In the rows, 100 means zero.
Known rows, with every step that occurs
vuves pemi vuti: [79 132 96 87 101 138 96 92 120 107 102 79 82 95 71 108 129 79 79 72 100 67 137 90 96]
vuti pemi vuves: [92 130 102 94 77 147 137 124 110 106 101 63 73 78 60 103 100 80 59 87 94 76 92 89 125]
damev rilamot: [95 124 77 78 95 140 98 99 97 105 120 75 92 73 53 75 101 88 65 85 94 88 116 89 68]
damev rilamot lefal pemi: [97 109 70 76 93 133 89 92 87 96 134 67 104 94 42 63 123 93 74 93 93 122 149 84 63]
rilamot vuti: [94 144 91 86 97 134 91 105 106 94 78 59 87 60 64 86 112 111 70 110 103 79 106 90 70]
vuti pemi lefal: [108 116 109 92 102 143 130 124 114 94 90 74 81 77 56 89 66 78 58 113 125 68 93 97 99]
dete rilamot lefal pemi vuves: [110 117 82 84 82 126 114 96 116 95 125 40 87 78 57 84 136 106 74 102 73 126 162 91 76]
dete saluve: [88 137 91 92 104 155 101 112 96 82 78 84 83 65 69 91 110 89 77 81 113 94 106 91 87]
pemi lefal rilamot damev: [100 97 115 73 118 140 97 107 101 116 88 96 93 87 77 73 44 65 92 140 153 88 113 79 92]
vuves rilamot lefal pemi: [88 128 78 81 121 135 98 106 105 89 93 71 89 76 60 93 119 102 71 90 103 132 153 92 88]
rilamot vuti pemi: [96 142 101 95 81 142 109 112 103 102 84 48 82 71 55 92 97 105 59 98 108 64 86 87 95]
dete rilamot vuves pemi: [76 136 78 91 97 129 111 83 129 98 74 74 79 69 78 111 116 90 64 84 89 84 120 99 73]
vuves pemi vuti rilamot: [73 138 113 83 102 145 91 107 112 88 75 88 68 93 68 117 126 87 71 81 102 67 150 81 121]
vuti rilamot dete: [97 111 123 79 113 155 95 128 130 90 65 89 77 70 60 92 95 106 33 131 94 71 145 100 81]
vuves pemi lefal rilamot: [80 116 118 80 110 123 116 104 114 103 73 94 90 85 83 86 72 61 107 139 145 71 107 84 104]
vuti rilamot: [93 134 116 79 110 150 93 130 104 80 62 86 72 65 63 97 103 103 44 108 105 88 138 88 94]
pemi lefal: [105 117 101 84 119 135 114 114 117 86 79 85 84 64 63 81 78 85 67 122 121 83 114 97 72]
lefal pemi vuti rilamot: [88 110 103 85 103 147 83 102 102 71 88 81 68 85 63 96 146 117 64 88 98 83 162 84 91]
pemi lefal rilamot: [95 106 120 81 115 129 111 111 109 100 80 94 95 76 75 74 71 83 84 139 146 75 108 86 85]
lefal rilamot vuves pemi: [50 127 100 86 102 128 104 86 108 105 63 102 89 89 94 105 105 75 90 102 123 72 97 81 109]
damev rilamot vuti: [90 140 75 81 84 131 90 91 90 100 101 58 92 67 53 74 104 102 80 91 96 80 98 84 66]
vuti pemi vuves rilamot dete: [85 122 102 98 94 156 147 123 141 116 91 64 68 72 62 118 83 82 55 88 83 74 94 110 134]
rilamot lefal: [97 136 95 79 108 142 95 115 106 104 101 74 103 88 53 85 106 94 47 106 103 110 148 89 78]
rilamot dete: [101 105 106 84 108 149 99 111 141 106 92 78 91 71 61 87 100 101 45 126 91 72 132 106 58]
damev rilamot lefal pemi vuves: [91 112 68 79 77 130 111 91 90 101 135 64 93 94 48 74 129 84 88 86 79 121 134 80 93]
pemi vuti rilamot: [87 130 114 82 108 153 85 115 109 83 81 85 73 86 60 103 125 108 49 81 100 74 152 83 101]
pemi lefal rilamot vuves: [74 108 105 91 114 128 114 93 106 91 58 110 90 78 84 86 78 83 80 127 142 75 87 86 94]
vuves rilamot: [85 141 85 83 122 144 106 115 117 95 82 79 77 55 69 106 97 98 61 85 102 102 121 96 92]
vuves pemi: [83 136 98 80 105 136 106 108 119 100 86 82 81 74 74 102 106 78 77 97 102 79 123 91 90]
vuti pemi vuves rilamot: [79 144 91 97 95 147 146 122 114 104 91 63 63 65 65 122 87 80 66 64 92 90 90 94 146]

Rows
[75 109 113 98 97 135 130 101 104 99 67 94 88 92 75 92 66 76 69 116 148 59 67 85 117] => vuti pemi lefal rilamot vuves
[78 145 85 89 110 142 128 114 119 98 83 72 66 53 73 116 102 87 78 75 88 104 109 93 121] => pemi vuves rilamot
[85 149 84 81 123 141 100 119 109 102 85 75 92 77 59 101 99 92 55 87 104 124 144 92 98] => vuves rilamot lefal
[55 134 82 96 99 138 100 76 120 101 80 98 78 96 80 120 136 82 74 55 100 67 118 87 104] => rilamot vuves pemi vuti
[90 126 103 83 114 131 119 111 122 90 72 89 79 70 74 95 79 67 89 119 126 76 111 96 91] => vuves pemi lefal
[93 109 124 86 109 160 86 113 131 93 81 88 77 91 56 100 118 109 38 106 90 60 161 96 90] => pemi vuti rilamot dete
[85 106 113 70 114 137 101 104 106 120 81 102 89 94 87 87 45 44 110 135 155 80 112 78 112] => vuves pemi lefal rilamot damev
[89 123 119 89 111 166 96 130 113 78 47 96 76 68 63 97 100 94 58 111 106 78 128 96 96] => vuti rilamot dete saluve
[94 101 100 75 108 161 70 101 96 91 95 85 66 96 65 95 119 101 71 86 108 93 170 78 98] => lefal pemi vuti rilamot damev
[82 157 89 96 98 144 115 116 107 99 71 51 73 60 59 110 88 105 66 79 109 78 82 93 116] => vuves rilamot vuti pemi
[94 103 86 89 99 141 88 86 112 89 116 74 81 86 63 87 151 111 76 80 96 85 146 93 68] => lefal pemi vuti
[94 110 88 87 92 135 121 102 111 90 100 69 71 61 71 90 131 97 87 101 86 98 123 91 90] => lefal pemi vuves
[89 123 106 80 94 141 108 125 95 77 80 73 73 83 58 95 128 100 71 110 89 123 160 80 119] => vuti rilamot lefal pemi vuves
[78 152 84 86 111 138 124 119 111 106 87 70 82 75 61 111 103 84 70 82 88 129 133 89 128] => pemi vuves rilamot lefal
[99 113 87 79 105 135 91 104 102 90 106 69 97 87 54 76 127 103 62 108 100 119 160 88 71] => rilamot lefal pemi
[82 123 77 88 106 135 126 103 115 86 91 69 63 51 76 108 123 98 94 79 86 111 118 96 108] => lefal pemi vuves rilamot
[91 96 124 91 111 146 113 109 115 94 71 101 97 80 77 72 67 73 99 144 145 69 95 92 89] => pemi lefal rilamot dete saluve
[100 84 127 83 113 135 113 110 134 108 82 94 100 83 70 69 63 86 75 163 132 62 113 98 74] => pemi lefal rilamot dete
[77 117 125 84 105 152 92 108 140 99 75 91 72 100 65 114 118 88 61 102 93 54 158 95 107] => vuves pemi vuti rilamot dete
[91 93 121 79 103 142 98 107 131 117 94 84 101 86 71 78 90 97 62 145 111 65 124 95 72] => lefal rilamot dete
[91 123 116 84 103 122 104 102 101 95 66 74 95 71 75 69 75 95 100 148 144 69 91 80 84] => pemi lefal rilamot vuti
[66 112 92 94 105 145 87 85 101 66 69 98 65 86 70 107 156 119 60 70 99 83 141 84 96] => lefal pemi vuti rilamot vuves
[70 135 100 87 113 148 98 114 103 74 39 101 68 66 70 109 110 106 40 96 103 86 120 88 98] => vuti rilamot vuves
[64 116 102 88 104 134 99 93 101 103 74 103 93 80 83 92 105 96 66 108 119 80 99 81 91] => lefal rilamot vuves
[81 124 74 87 116 137 91 90 110 93 113 69 88 97 57 100 143 106 74 63 96 120 166 90 95] => vuves rilamot lefal pemi vuti
[91 107 108 69 108 149 83 105 96 125 103 88 96 89 77 80 69 77 80 120 132 91 124 75 91] => lefal rilamot damev
[92 107 69 81 88 137 80 74 91 102 153 66 104 115 42 70 147 96 80 65 90 108 162 81 69] => damev rilamot lefal pemi vuti
[119 118 86 73 103 150 89 103 119 116 114 58 86 70 63 86 80 94 56 100 97 105 147 94 57] => dete rilamot damev
[90 128 80 91 98 135 106 88 122 91 83 68 84 61 68 98 118 113 43 87 86 91 122 99 54] => dete rilamot vuves
[73 147 113 80 105 142 82 111 106 96 80 85 85 114 59 111 126 82 62 85 105 90 175 78 129] => vuves pemi vuti rilamot lefal
[78 132 108 76 108 158 76 107 107 107 82 94 66 104 72 116 99 69 77 79 112 79 158 78 128] => vuves pemi vuti rilamot damev
[102 132 87 91 75 132 120 103 91 98 94 54 86 78 44 72 68 82 83 101 121 61 66 85 92] => damev rilamot vuti pemi lefal
[84 135 80 80 115 154 116 114 111 115 91 79 65 66 76 114 74 71 83 74 96 118 118 90 128] => pemi vuves rilamot damev
